What can hang from each mark
K_491: K_175 K_234 K_531 K_819
K_234: K_491
K_811: K_531
K_531: K_491 K_811
K_74: K_654
K_819: K_491
K_654: K_74 K_491

Each row was made from one small tree. The marks that hang from a mark follow it in brackets, in the order of their numbers. Every link used is in the known rows. Write each row's tree.
Known rows
K_74(K_654(K_491(K_819))): [ 0.15  0.10 -0.08  0.18  0.17  0.04 -0.10  0.05 -0.08 -0.31 -0.16 -0.42
  0.02 -0.27  0.01 -0.43]
K_234(K_491(K_819)): [ 0.05  0.06 -0.13  0.01 -0.08 -0.02 -0.05  0.03  0.05 -0.19  0.26 -0.28
  0.01 -0.06  0.02 -0.23]
K_234(K_491): [-0.02 -0.05 -0.07  0.00  0.06 -0.07 -0.04 -0.02  0.00 -0.12  0.19 -0.19
 -0.03  0.05  0.05 -0.07]
K_74(K_654): [ 0.04 -0.06  0.03  0.07  0.21 -0.02 -0.06 -0.04 -0.04  0.03 -0.32 -0.13
  0.11 -0.19 -0.04 -0.08]
K_74(K_654(K_491(K_175 K_234 K_531))): [ 0.10  0.08 -0.22  0.29  0.33 -0.02  0.46 -0.11 -0.29 -0.61 -0.07 -0.69
 -0.12 -0.29  0.17 -0.03]
K_819(K_491(K_234)): [ 0.11  0.10 -0.06 -0.04  0.02 -0.01  0.08 -0.09 -0.01 -0.25  0.32 -0.15
 -0.10 -0.19 -0.04 -0.04]
K_654(K_74 K_491): [ 0.04  0.19 -0.13  0.12  0.24  0.09 -0.02 -0.10 -0.14 -0.44 -0.07 -0.21
 -0.30  0.03  0.09 -0.37]
K_74(K_654(K_491(K_175 K_234))): [ 0.14  0.06 -0.16  0.27  0.30 -0.05  0.29 -0.15 -0.21 -0.62 -0.10 -0.56
 -0.14 -0.19  0.14 -0.18]
K_654(K_491(K_175)): [ 0.04  0.06 -0.12  0.20  0.15 -0.03  0.16 -0.08 -0.16 -0.47  0.13 -0.30
 -0.16  0.04  0.16 -0.06]
K_531(K_491(K_175 K_234) K_811): [-0.04  0.04 -0.15  0.03 -0.19 -0.15  0.44 -0.10  0.03 -0.63  0.18 -0.43
 -0.23 -0.69  0.04 -0.02]
K_819(K_491): [ 0.05  0.04  0.02 -0.03  0.06 -0.02 -0.09 -0.05  0.00 -0.07  0.23 -0.04
  0.00 -0.14 -0.05  0.01]
K_654(K_74 K_491(K_175 K_531(K_811) K_819)): [ 0.03  0.43 -0.29  0.31  0.01  0.12  0.41 -0.09 -0.18 -0.81  0.02 -0.55
 -0.37 -0.50  0.13 -0.34]
K_491(K_175 K_234 K_819): [ 0.14  0.19 -0.19  0.12 -0.17  0.03  0.35 -0.10 -0.04 -0.44  0.22 -0.31
 -0.09 -0.15  0.07 -0.07]
K_74(K_654(K_491(K_175 K_234 K_531 K_819))): [ 0.17  0.20 -0.28  0.30  0.19  0.04  0.44 -0.06 -0.25 -0.67  0.00 -0.77
 -0.07 -0.41  0.13 -0.17]
K_654(K_74): [ 0.01  0.14 -0.07  0.04  0.11  0.08  0.00 -0.13 -0.07 -0.18 -0.16 -0.01
 -0.16 -0.01  0.01 -0.19]
K_811(K_531): [-0.06  0.06  0.00  0.15  0.04  0.02  0.14  0.00 -0.05  0.00  0.04  0.01
  0.10 -0.04 -0.05  0.33]
K_531(K_491(K_175 K_234)): [ 0.01 -0.04 -0.15 -0.01 -0.06 -0.14  0.37 -0.15 -0.05 -0.53  0.22 -0.39
 -0.13 -0.37  0.08  0.09]
K_654(K_74 K_491(K_819)): [ 0.12  0.30 -0.18  0.14  0.10  0.14 -0.04 -0.05 -0.10 -0.51  0.00 -0.30
 -0.26 -0.08  0.06 -0.55]

Which tree is each row?
[ 0.09  0.22 -0.25  0.15 -0.13  0.06  0.52 -0.06 -0.13 -0.43  0.24 -0.43
 -0.06 -0.24  0.09  0.10]
K_491(K_175 K_234 K_531 K_819)
[-0.05  0.18 -0.24  0.20 -0.16 -0.04  0.38  0.00 -0.03 -0.48  0.27 -0.54
 -0.11 -0.49  0.08 -0.02]
K_234(K_491(K_175 K_531(K_811) K_819))
[ 0.00  0.21 -0.19  0.14  0.28  0.11  0.16 -0.06 -0.23 -0.44 -0.05 -0.34
 -0.27 -0.06  0.12 -0.21]
K_654(K_74 K_491(K_531))
[ 0.11  0.11 -0.12  0.08  0.02 -0.04  0.27 -0.20 -0.09 -0.44  0.36 -0.26
 -0.12 -0.18  0.05  0.10]
K_819(K_491(K_175 K_234))
[ 0.03  0.15 -0.20  0.04 -0.34 -0.10  0.43 -0.06  0.08 -0.70  0.25 -0.51
 -0.19 -0.81  0.01 -0.17]
K_531(K_491(K_175 K_234 K_819) K_811)
[ 0.04  0.30 -0.24  0.18 -0.26  0.05  0.59 -0.01 -0.04 -0.54  0.19 -0.47
 -0.17 -0.57  0.05  0.00]
K_491(K_175 K_234 K_531(K_811) K_819)
[ 0.09  0.21 -0.18  0.04 -0.15  0.10  0.34  0.04 -0.05 -0.24  0.20 -0.33
 -0.03 -0.25  0.02 -0.03]
K_491(K_234 K_531 K_819)
[-0.03  0.22 -0.11  0.08 -0.22  0.07  0.24  0.13  0.05 -0.18  0.05 -0.26
 -0.05 -0.54 -0.05 -0.09]
K_491(K_531(K_811) K_819)
[-0.02  0.23 -0.17  0.19 -0.22  0.04  0.43  0.01 -0.03 -0.37  0.10 -0.36
 -0.08 -0.54  0.03  0.05]
K_491(K_175 K_531(K_811) K_819)
[ 0.05  0.08 -0.19  0.14 -0.06 -0.05  0.13 -0.09 -0.04 -0.37  0.31 -0.39
 -0.03 -0.07  0.10 -0.09]
K_234(K_491(K_175 K_819))
[ 0.05  0.14 -0.19  0.10  0.13  0.05  0.33  0.04 -0.17 -0.45  0.19 -0.44
 -0.19 -0.10  0.12 -0.08]
K_654(K_491(K_234 K_531))
[ 0.08  0.07 -0.14 -0.11 -0.22 -0.04  0.17  0.01  0.07 -0.40  0.26 -0.38
 -0.05 -0.49 -0.03 -0.21]
K_531(K_491(K_234 K_819))
[ 0.08  0.34 -0.30  0.27  0.14  0.14  0.33 -0.13 -0.27 -0.70  0.06 -0.52
 -0.27 -0.18  0.17 -0.24]
K_654(K_74 K_491(K_175 K_531 K_819))
[ 0.06  0.29 -0.32  0.24  0.24  0.09  0.52 -0.20 -0.32 -0.81  0.09 -0.55
 -0.38 -0.10  0.22 -0.12]
K_654(K_74 K_491(K_175 K_234 K_531))
[ 0.03  0.01 -0.09  0.19  0.35  0.00  0.09  0.04 -0.20 -0.25 -0.21 -0.47
  0.01 -0.24  0.07 -0.11]
K_74(K_654(K_491(K_531)))
[-0.03  0.18 -0.19  0.16 -0.12 -0.01  0.62 -0.07 -0.08 -0.49  0.11 -0.39
 -0.20 -0.46  0.08  0.17]
K_491(K_175 K_234 K_531(K_811))
[ 0.03  0.13 -0.15  0.04 -0.16 -0.03  0.30  0.01  0.02 -0.41  0.31 -0.36
  0.05 -0.53 -0.08  0.10]
K_811(K_531(K_491(K_234 K_819)))
[ 0.18  0.38 -0.25  0.13  0.05  0.15  0.14 -0.09 -0.11 -0.68  0.09 -0.41
 -0.34 -0.12  0.08 -0.58]
K_654(K_74 K_491(K_234 K_819))
[-0.12  0.06 -0.19  0.18 -0.02 -0.09  0.40 -0.04 -0.07 -0.42  0.21 -0.46
 -0.14 -0.37  0.12  0.14]
K_234(K_491(K_175 K_531(K_811)))
[ 0.01  0.36 -0.26  0.17  0.10  0.11  0.42 -0.05 -0.14 -0.73 -0.01 -0.49
 -0.46 -0.44  0.09 -0.35]
K_654(K_74 K_491(K_234 K_531(K_811)))
[ 0.01  0.10 -0.24  0.16 -0.03 -0.02  0.31 -0.05 -0.12 -0.38  0.33 -0.51
  0.01 -0.16  0.13  0.08]
K_234(K_491(K_175 K_531 K_819))
[ 0.03  0.14 -0.21  0.15 -0.16 -0.06  0.48 -0.10 -0.06 -0.60  0.34 -0.47
  0.01 -0.52  0.00  0.26]
K_811(K_531(K_491(K_175 K_234 K_819)))
[ 0.03  0.15 -0.18  0.16 -0.10  0.05  0.35 -0.03 -0.13 -0.25  0.14 -0.31
  0.04 -0.21  0.08  0.15]
K_491(K_175 K_531 K_819)
[ 0.21  0.18 -0.21  0.28  0.15  0.01  0.26 -0.11 -0.16 -0.69 -0.02 -0.65
 -0.11 -0.31  0.11 -0.35]
K_74(K_654(K_491(K_175 K_234 K_819)))
[-0.09  0.11 -0.12  0.18 -0.07 -0.02  0.44 -0.03 -0.08 -0.31  0.03 -0.26
 -0.11 -0.43  0.06  0.22]
K_491(K_175 K_531(K_811))
